Each row was made from one walk, in order. Every step used is in the known rows, and no mark comes twice. Write each row's walk.
Known rows
folino, kerul: [ 0.20  0.94  0.55  1.89  0.38  0.68  0.88  2.70  1.41  1.11 -1.38  1.06
  2.02 -1.12  1.44  0.77  1.26  0.44 -0.70 -0.82]
leram, kilu, kerul: [-0.24 -3.14  0.12 -8.89 -0.57 -2.05 -0.59 -0.24 -0.05 -3.11  1.24 -1.78
 -0.38 -1.42 -0.02 -0.47 -1.05  1.17 -0.34  0.21]
zuna, digora: [-1.27  1.74 -2.58  2.83 -0.98 -1.15  1.38  0.00 -2.23  0.05 -1.63  0.10
  0.66  0.98  1.61  0.29  0.77  1.11 -0.58 -0.64]
moke, folino, kerul, kilu: [-0.36  1.96  0.46  1.08  1.23  1.09 -0.11  4.07 -1.46  2.56 -5.22  1.92
 -0.01 -1.66  1.22  0.40 -3.56  1.62 -0.45 -1.14]
moke, folino, digora: [-1.05  4.87 -1.77  1.11  0.33  2.86 -0.40 -0.90 -1.17 -2.40 -3.56  0.07
  0.34 -2.86  1.50  0.57  2.34  0.24 -2.30 -0.52]
kilu, kerul, folino: [ 0.49  0.38  0.34 -3.18 -0.21 -2.94  1.27 -2.35 -1.42 -2.09  0.11  0.17
 -0.84 -0.19  1.49  2.07  0.04 -0.49  0.42 -2.51]
folino, digora: [-0.94  1.80 -1.35 -0.61  0.93  2.76 -0.88 -2.25 -0.93 -3.02 -2.04 -0.35
  0.44 -1.63  0.99  0.01  4.47 -0.06 -1.04  0.04]
leram, kilu, zuna, digora, folino: [-1.88 -5.31 -1.21 -1.91 -2.80 -2.30  3.63  0.78  1.16 -0.17 -0.07 -0.57
  1.91  1.87  2.20  1.71 -2.41  3.38 -1.71 -0.67]
kerul, folino, pugag: [ 0.13  4.11  1.31  2.00  1.49 -1.49  1.21  0.76 -0.06 -2.37 -1.79  0.90
 -0.12  1.31  3.32  3.11  2.15 -1.52  3.01 -2.83]
zuna, digora, folino, kerul: [-0.98 -0.60 -1.38  4.94 -1.33 -0.08  2.90  3.02  1.87  1.85 -2.01  1.08
  2.72  1.61  2.73  1.81  0.19  2.29 -2.31 -1.69]
leram, kilu: [-0.89 -1.36  1.24 -6.07 -0.40 -1.24 -0.40  1.84 -0.07 -2.82  0.94 -0.99
  0.55 -2.00 -0.18 -0.10 -0.78  1.89  0.58  1.06]
leram, kilu, kerul, folino: [-0.12 -0.65  1.10 -7.24 -0.44 -3.72  1.02 -1.16 -1.43 -3.90  0.69 -0.47
 -0.48 -1.46  1.33  2.05 -0.44  0.74  0.73 -1.82]
zuna, kilu, leram: [ 0.80 -1.18 -0.11 -8.19 -0.65  0.64  0.50 -0.19 -5.73  2.50 -0.33 -1.01
 -0.38 -1.95  0.60 -2.32 -3.32  1.39  0.45 -1.10]
kilu, zuna, digora: [-1.20 -1.76 -1.74 -0.08 -1.51 -2.24  3.00 -0.74 -1.47  0.39 -1.11 -0.07
  1.63  0.42  2.51  0.94 -0.09  1.29 -0.47 -0.82]
moke, folino, pugag: [-0.06  5.67  0.08  3.78  0.86  0.34  0.47  2.91  0.93 -0.79 -3.10  0.53
 -0.08  0.28  2.62  1.76 -0.37 -1.07  0.95 -1.82]
folino, pugag: [ 0.03  2.60  0.52  2.01  1.42  0.34  0.03  1.53  1.16 -1.30 -1.57  0.13
  0.02  1.55  2.18  1.17  1.75 -1.35  2.28 -1.24]
moke, folino: [-0.10  3.87 -0.56  2.02 -0.70  0.13  0.61  1.72 -0.24  0.70 -1.88  0.50
 -0.13 -1.61  0.61  0.78 -2.59  0.36 -1.62 -0.70]
digora, zuna: [ 0.35 -1.98 -0.41  2.29 -0.54 -0.47  1.72 -0.53 -0.35  0.79 -1.36  0.78
  1.90  4.12 -1.13  1.55 -1.82  0.79  0.84  0.96]
digora, zuna, kilu: [-0.08  1.28 -0.26 -2.29 -1.11  0.39  1.93  1.00 -3.64  0.48 -0.93  0.74
  0.47  1.11 -1.00  0.49 -5.43  0.93  0.45  0.67]
pugag, folino: [ 0.21  2.26  2.15  1.15  0.13  0.11 -0.77  1.60  0.34  3.04 -1.18  0.70
 -0.30  1.29  2.15  2.62  2.73 -0.79 -0.22 -1.67]
pugag, folino, digora, zuna: [-0.25  0.86 -0.05  2.52  0.27  1.76  0.53 -1.28 -0.95  0.37 -3.72  0.97
  2.01  3.60  1.07  3.15  3.57  0.25 -0.07 -0.03]

Which walk is each row?
[ 0.19  0.22 -0.84 -7.15 -0.81 -0.32  0.16 -0.52 -2.70 -1.04  0.66 -0.94
 -1.62 -1.52  0.01 -0.90 -3.55 -0.05 -0.91 -0.67] | zuna, kilu, kerul
[-0.38 -0.57 -1.44  1.75  0.18  1.73  0.96 -2.31 -1.11 -1.48 -3.01  0.51
  2.27  2.79 -0.28  1.50  1.77  0.74  0.00  1.03] | folino, digora, zuna
[-1.42 -4.61 -1.83  1.20 -2.55 -1.68  3.85 -0.23  1.24  1.27 -0.44 -0.07
  1.63  2.92  2.23  1.71 -2.16  2.42 -2.02 -1.22] | kilu, zuna, digora, folino
[-1.39 -2.07 -1.22 -0.33 -0.38 -1.51  2.69  1.16 -2.31  1.80 -3.66  1.00
  1.74  0.00  3.06  0.85 -1.27  2.19 -0.08 -1.25] | folino, kerul, kilu, zuna, digora
[ 0.68 -0.32  0.06 -6.43 -0.47  1.79  0.78 -0.79 -6.30  3.05 -2.85 -0.33
  0.98  0.49  1.50 -0.07 -0.73  1.44  0.39 -1.27] | pugag, folino, digora, zuna, kilu, leram
[-1.41 -3.62 -0.26 -0.16 -1.88 -1.37  3.69  3.46  2.35  0.64 -1.23  0.46
  3.55  0.15  3.25  2.06 -0.81  3.39 -1.99 -1.24] | leram, kilu, zuna, digora, folino, kerul
[-0.57 -2.61  0.57  0.45  0.87  1.06  0.47  3.25  0.37  2.67 -3.71  1.59
  0.28  1.16  1.02  0.43 -3.34  2.31 -0.45 -1.01] | digora, folino, kerul, kilu
[ 0.77 -4.40  0.12 -6.46  1.07  0.29 -0.85 -0.66 -4.94  3.69 -2.74 -0.49
 -0.77  0.04  0.50 -2.35 -2.51  1.92  1.49 -1.02] | kerul, kilu, leram
[ 0.41  2.86  0.74 -0.49  1.27 -2.04  1.05 -0.38  0.01 -3.09 -1.52  0.31
 -0.64  1.45  3.37  2.81  1.93 -1.72  2.55 -3.24] | kilu, kerul, folino, pugag
[-1.76 -2.70 -0.96 -4.06 -1.77 -3.06  2.69  0.43 -1.60 -1.37 -0.52 -0.67
  1.96 -0.92  2.41  0.86 -0.51  2.49 -0.10 -0.15] | leram, kilu, zuna, digora
[-1.36 -1.68 -0.76  2.08  0.08 -0.77  2.48  1.78  0.77  0.36 -3.41  0.45
  0.56  4.09  3.85  2.16 -1.33  1.14  1.19 -2.19] | kerul, kilu, zuna, digora, folino, pugag
[-1.28 -0.91 -0.10  0.34 -0.36 -1.48  2.29  1.98 -2.13  3.35 -4.29  1.33
  1.54  0.65  4.23  2.18  0.14  1.80 -0.22 -2.08] | pugag, folino, kerul, kilu, zuna, digora
[-0.43  1.93 -1.78  3.22 -0.31  1.80  1.38 -1.24 -1.32 -1.17 -4.17  0.90
  2.16  1.75  0.06  2.02  0.13  0.94 -0.95  0.57] | moke, folino, digora, zuna
[ 1.02 -2.75  1.60 -4.63  1.36  0.82 -0.64  1.91 -3.86  5.90 -4.21  0.58
  0.39 -0.06  2.51 -0.55 -0.17  1.84  0.99 -2.40] | pugag, folino, kerul, kilu, leram
[-0.35 -6.24  1.48 -3.19  0.02 -0.39  2.33  1.66  1.01  2.62 -2.38  1.08
  1.43  0.07  1.92  1.10 -3.67  2.02 -0.28 -1.03] | digora, folino, kerul, kilu, zuna
[-0.02 -4.59 -1.03 -3.01  0.11  0.28  1.15  1.28 -3.96  4.86 -4.20  0.23
  1.06  1.13  2.40 -1.22 -2.30  3.51 -0.04 -2.13] | zuna, digora, folino, kerul, kilu, leram
[ 0.36  2.63  2.31  2.90  0.48  0.76  0.25  3.97  1.62  3.41 -2.31  1.62
  1.80 -0.15  3.18  2.85  3.58 -0.17 -0.87 -2.15] | pugag, folino, kerul
[ 0.44  1.14  0.16 -4.65 -0.88 -2.66  2.46 -1.74 -3.77 -1.79 -0.50  0.65
 -0.50  0.54  0.84  2.40 -3.41  0.15  0.69 -2.09] | digora, zuna, kilu, kerul, folino
[ 0.37 -0.91 -1.06 -5.75 -1.13 -0.61  1.26 -0.87 -3.00 -0.49 -0.25 -0.44
 -0.46  1.09 -0.70  0.02 -4.63  0.37 -0.39 -0.07] | digora, zuna, kilu, kerul
[-0.77  3.53  0.35  0.21  1.01  2.90 -1.49 -0.93 -0.69 -0.63 -3.03  0.19
  0.24 -0.52  2.69  2.05  6.73 -0.66 -1.17 -1.26] | pugag, folino, digora
[-0.24 -1.64  0.24  2.95 -0.71  0.81  2.05  2.98  3.29  1.86 -1.05  0.98
  2.26  1.00  1.67  1.52 -0.35  1.61 -1.99 -1.23] | digora, folino, kerul
[ 0.25  2.13  0.37 -5.88 -0.63 -2.45  1.58 -1.43 -3.64 -2.33  0.13  0.20
 -1.49 -1.54  1.40  1.62 -2.42 -0.25  0.31 -2.57] | zuna, kilu, kerul, folino
[-1.14 -1.12 -0.93  3.19 -0.62 -1.09  3.07  1.35  2.10 -0.30 -1.94  0.03
  1.34  3.88  4.02  2.56  0.11  0.62  0.63 -2.21] | kilu, zuna, digora, folino, pugag
[ 0.56 -1.66 -1.05 -7.01 -0.52  1.66  1.20 -1.65 -6.43  1.45 -2.27 -0.69
  1.09 -0.15  0.41 -1.35 -2.23  1.85  0.47 -0.45] | folino, digora, zuna, kilu, leram
